Known rows, with every step that occurs
D > T > A > X: [ 11  28  -5   6   7 -29 -21  35  -7   0  34  29  13 -22 -28  10  24  11
   3 -16  -7  -6  -9  -7  36  -7  -4 -20   9 -18]
T > D > A > R > Y > X: [ -4   2  -4  25  21  -4  -7  19   5   4   8  43  -3 -36  -1 -25  20  -6
   4 -22 -31  -1   7 -11  28  -2   1   7 -28 -31]
X > A > R > Y > T: [ 14 -13  15  12 -16 -20 -10  18  35   5  23  52 -15  -7 -17 -16  11 -15
  -8 -21  -5  -9 -13  -3  54   1   3   6   3 -47]
T > Y > R > A > D: [  1  -4  16  10 -11 -22  -4  16  15  22   8  33   0  17 -29 -17 -12   4
  -1 -17   5   5   2   5  29   9 -12  -6 -23 -16]
R > Y > D > A > T: [  7   6  -5   4 -17 -11  -8  10  35  -9  24  36  14 -10 -28 -13   0 -15
   7   4 -17 -25  19   5  43  -1  14  16  -8 -21]
R > Y > X > A > T: [ -6  16  25  -3 -21  -3 -10   7  41   1  31  30 -14 -23 -35 -23  17  10
  12 -10 -12 -39  -3   4  48  -5   2  10 -17 -45]
D > T > A > R: [ 17  18 -17  23  36 -25  -9  24  27 -27  27  49   7 -31 -13 -19  24  -3
  14  -9 -18   3 -22  -7  33   0   5 -10  -1 -39]
X > A > T > Y > D: [-15   3  20  -6   5 -25  -7   3  11   0  12  37  -2   5 -41 -11   1 -14
 -11 -26   2 -26 -17  -2  29   1   0   4 -18 -21]
D > T > A > R > Y > X: [  0  -1  -4  19  19  -8 -13  19  13   1  13  42  -8 -41  -3 -24  19  -5
   4 -26 -28  -9   4  -8  40  -2  -5   4 -17 -32]
A > D > T > Y > R: [ -2  -3  18  -4  11 -36  -9   8   9  19  10  31   4 -17   1 -18  -4  15
 -18 -20  -5  15  16   1  16  -5  -1  -6  10  -9]
R > Y: [ -2 -30   4  22  -8 -14 -24  13  10 -16   1  39   1 -16 -12 -11   2 -26
   2 -24 -35  -6  -2  -2  41   1  -5  -3  -9 -18]
D > Y > A: [ -4  -1  12   7  23 -22  15  45   0  -4   2  42   1 -13 -35   8 -12  -6
  24  -3 -30 -15   6   1  43 -14 -23   8 -11 -37]
R > A > X > Y > T: [ 14   5  32   6 -33 -21 -34  36  17  22  23  32  -4  13 -16   6  15 -12
  -7 -18  18 -10   2  -7  41   2  -5   4  19 -38]
T > A > X > Y > D: [-12   8  12   7  -5 -19 -27  25 -17  11   4  29  10  23 -34   2   7 -39
  -6 -28  -7  -8 -12  -9  28   5   2 -12 -11 -14]
R > Y > D > T > A > X: [  3  17  -6   7   0 -29 -19  31 -10   1  26  31  12 -18 -32   7  13   1
  -6 -22  -8 -10 -11  -7  41  -4  -2 -17   4 -12]
A > D > Y > T: [ 16   0  13  11  10 -33   2  25  18  23  25  58  -6  15 -31  10  -6 -17
  21 -16  -1  -5  -1  13  48  -4 -17   7   4 -53]
R > A > D > T > Y > X: [  1   6  18  -1  25 -23 -16  20  11  19  10  32 -10 -26  -8 -13  14  18
   3 -29   0 -11  13  -4  28  -5 -21  10 -15 -25]
R > A > X > Y: [ -5   6  33  12 -27 -11 -40  36  -2   7   9  21   3   6 -14   6  20 -11
   0 -14  -2 -10   3 -12  24   8 -11 -11   5 -16]
R > Y > T > A: [  7   7  -1  37  -5 -14 -24  32  27  -5   5  52  -2 -16 -25  -4  -2 -29
   9  -8  -3 -13  -9  -8  54 -10  -4  -2  17 -39]
X > A > R > Y > T > D: [  2   3  11  27  11 -36 -13  17  15  -5   2  43  -6  -5 -17 -14   7   8
  -1 -31   6   6 -25  -6  32 -10   2  14 -12 -47]
Y > X: [  0   9   6  12  22  -5 -19  23  -6  14  26  27  -1 -22 -13 -11  29  -7
  17 -24 -24  -5   6  -5  27  -6  -6  -1 -29 -35]
T > D > Y: [-12   7   4  38  54 -38   2  30 -14  -9   5  46   4 -12 -22  12  -6  -2
  40 -12 -19  -5  -7   6  19  -8 -21   7 -12 -41]
Y > R: [ -2  -2   5  12   2 -17 -14  19  -6  17  27  21  11 -14  -7 -18   6  -6
  -3 -11 -17  13  13  -1  17  -1  11 -12  -5 -17]
Y > A: [  5  -1  12  -1   3 -16  -2  38   4  -7   4  31   8  -9 -33  -2   2  -3
   8 -12 -26  -5   1  -6  41 -17 -10   3 -17 -30]
D > A > R: [ 15  12 -17  20  26 -10   4  23  22 -14  32  50  13 -21  -6 -19  30 -11
  14   4 -30  11  -2  -5  23   5  16  -7 -12 -31]
R > A > X > Y > T > D: [  5  14  21  26   0 -37 -31  31   1   6   2  28   4   8 -15   2   7  10
  -2 -26  23   5 -12 -10  23  -9  -6  14   0 -39]
Y > T: [ 23  -2   9   9  -4 -27 -21  25  20  11  33  39   1   3 -20   0  15 -16
   5 -20   2  -2  -2   1  44  -6   0   5   5 -45]

Rows
[ -3  11   8  16   6 -31 -12  15  16 -27  -6  31  10 -17 -27 -10  -5  21
   3 -20  -9  -9 -14  -5  31 -20  -4  22 -17 -36] => R > Y > A > T > D
[ -9  -5  13   3   4 -26 -11   8  11  -5  13  32   3   1 -34 -10  -5 -15
 -12 -24   8 -28 -12  -3  28   6  -5   8 -19 -16] => R > A > T > Y > D
[  5  -3   6  29  11 -39 -23  18   6  -7  -3  38   3  -3 -13  -5   1   2
   0 -33   3   9 -15  -6  30 -13  -3  15  -7 -40] => R > Y > T > D
[-11  -8  11   3  21 -29 -12   9  -8  -2   6  37   6   6 -31  -4   1 -27
 -10 -32  -5  -8 -16  -6  22   2  -3  -3 -20 -12] => T > Y > D
[  9  17 -12  20  28 -25 -14  23  23 -21  16  49   6 -18 -15 -18  18 -16
   7 -14 -14   2 -20  -9  33   3   6  -7  -1 -35] => X > Y > D > T > A > R
[ 11   9  -8  29  11 -23 -10  32  13   5   0  42  15  -9  -6  -5   4  -8
  12  -1  -8  14  22  -3  29 -11  12  16   1 -26] => R > Y > T > D > A
[ 12  20  -2  33   6 -16 -23  36  23  -2  17  47   2 -13 -29   1   7 -23
  17  -5   2  -9 -11  -7  47 -12  -1  -5  14 -44] => Y > T > A
[ -6  16  22   3  19  -6 -13   9  18   5  20  37  -8 -36 -12 -13  22  10
   1 -21 -12 -22   3  -9  23  -9 -13   6 -12 -32] => A > T > Y > X
[  7  -8  19  -5  20 -45 -17  12  25  -4   0  38  -2 -12 -11  -5  -1  18
  -3 -26   6  -4   3   2  28  -5 -22   5   5 -16] => R > A > D > T > Y
[ -2   9  18   9 -17 -19 -11  33 -12  17  40  16   7 -18 -19  -1  13  22
 -19 -11  11 -13   0 -10  21  11  -5 -15  -4  -5] => T > Y > R > A > X
[ 10  15  -7   1  -9 -13  -8  12  32  -6  32  34  17  -7 -30 -10   6 -11
  12   6 -13 -22  18   7  38  -4  15  13  -9 -25] => Y > D > A > T
[ -2 -22  13   5 -12 -13  -3  32  10 -13 -11  36   2 -15 -28  -7  -9 -12
  -3 -17 -35 -11   3  -7  50 -15 -12   6 -12 -23] => R > Y > A
[  3   9  14   3 -13 -29 -14  35 -10  19  41  12   7 -22 -15  -1  12  30
 -19 -12  14 -12   7  -6  25   8  -6 -10   1  -5] => D > T > Y > R > A > X
[ -7   6  11  15  32 -29  14  44  -6  -7  -9  41   4 -12 -34   8 -15   5
  23  -9 -23 -10  -1  -2  35 -20 -23  14 -16 -40] => T > D > Y > A
[ -4  -2  26  -4  11 -19   1  31  13 -12 -10  40   2 -20 -26  -1  -2   5
  -6 -14 -20 -10  -5 -12  33 -19 -18   4  -3 -24] => T > Y > A
[  8   1  12  -9  -3 -20   4  20  11   9  -2  43   7  25 -45  -5  -4  -6
   9 -25 -25  11  -9   6  43 -11 -13  -6 -31 -30] => Y > A > D
[  4  -3  22 -15  16 -34  -3  32  17 -11  -9  35   1 -23 -21  -1  -3  16
  -6 -18 -14  -9   5  -6  39 -23 -19  11   4 -23] => D > T > Y > A
[  2  14   5  28   8 -33 -21  18  16 -23  12  20  10 -13 -24 -11   3  26
  12 -14  11 -14 -14  -3  22  -8  -3  20 -21 -36] => R > A > T > D
[ 16  -2  13  16   3 -32   1  32  20  24  26  53  -9  15 -32   7 -11 -13
  21 -12   9 -12   4  13  50   1 -20  12   0 -51] => R > A > D > Y > T
[-11 -20  -1   9   1 -20  -3  10   1  -2   9  41  -2   7 -33 -21   3 -36
 -10 -32 -21 -11 -21  -2  41  11   9  -3 -33 -19] => X > A > R > Y > D
[  3   6  21  11 -35 -10 -24  19  39  -3  30  15   3 -15 -19 -20  -2  10
   2   5  10 -33  15   1  35   7   0  13  -1 -28] => X > Y > R > A > T
[  9  11  13 -10 -17 -14  -5  18  36 -20  23  30   8 -17 -38  -8   3  10
   7  -5 -18 -29  -1   1  47 -15  -4  14  -9 -38] => Y > A > T
[-14   8  30   1  -6 -16  -5   6  22  14  21  30  -4 -27 -10 -23   0  15
 -19  -7  -2  -8   7  -3  16  -3   6  -4   9 -18] => X > A > T > Y > R
[ 14  16 -21  21  35 -27  -6  23  21 -22  26  48   8 -24 -18 -19  19 -10
   9 -14 -14   1 -24  -6  34   2   7  -8  -8 -35] => Y > D > T > A > R
[ 17 -11 -11 -12  24 -56 -25  20  -1   0  20  18  13   1 -20  -4   8  -7
   9 -34  -7   0  11  11  40  -6   1   8 -12 -20] => Y > D > T
[ -1   5  -7  12  18 -17  -4  26   3   8   6  41  16  -2 -18  -4   3 -28
   7  -1 -14   0  23  -2  23  -1  11   3  -8  -7] => T > Y > D > A
[ 15  -1  28   8 -18 -22 -36  27  24  14  12  41  -4  15 -12   2  13 -26
   3 -20   4  -1   3  -4  40  -6  -3   5  19 -44] => X > Y > T
[ 10 -18  -6 -11  14 -48 -15  16  11   0  15  26   0  -5 -20 -16   6  -6
   0 -35 -10  -6   3   9  48   1   5  10 -14 -22] => X > A > R > Y > D > T
[  8  19  -2  13  -5 -23  -9  33  -9  12  25  36  17 -12 -18   7  19   9
  -6 -10  -8   6   5  -8  27  -6   9  -5   1 -15] => R > Y > T > D > A > X
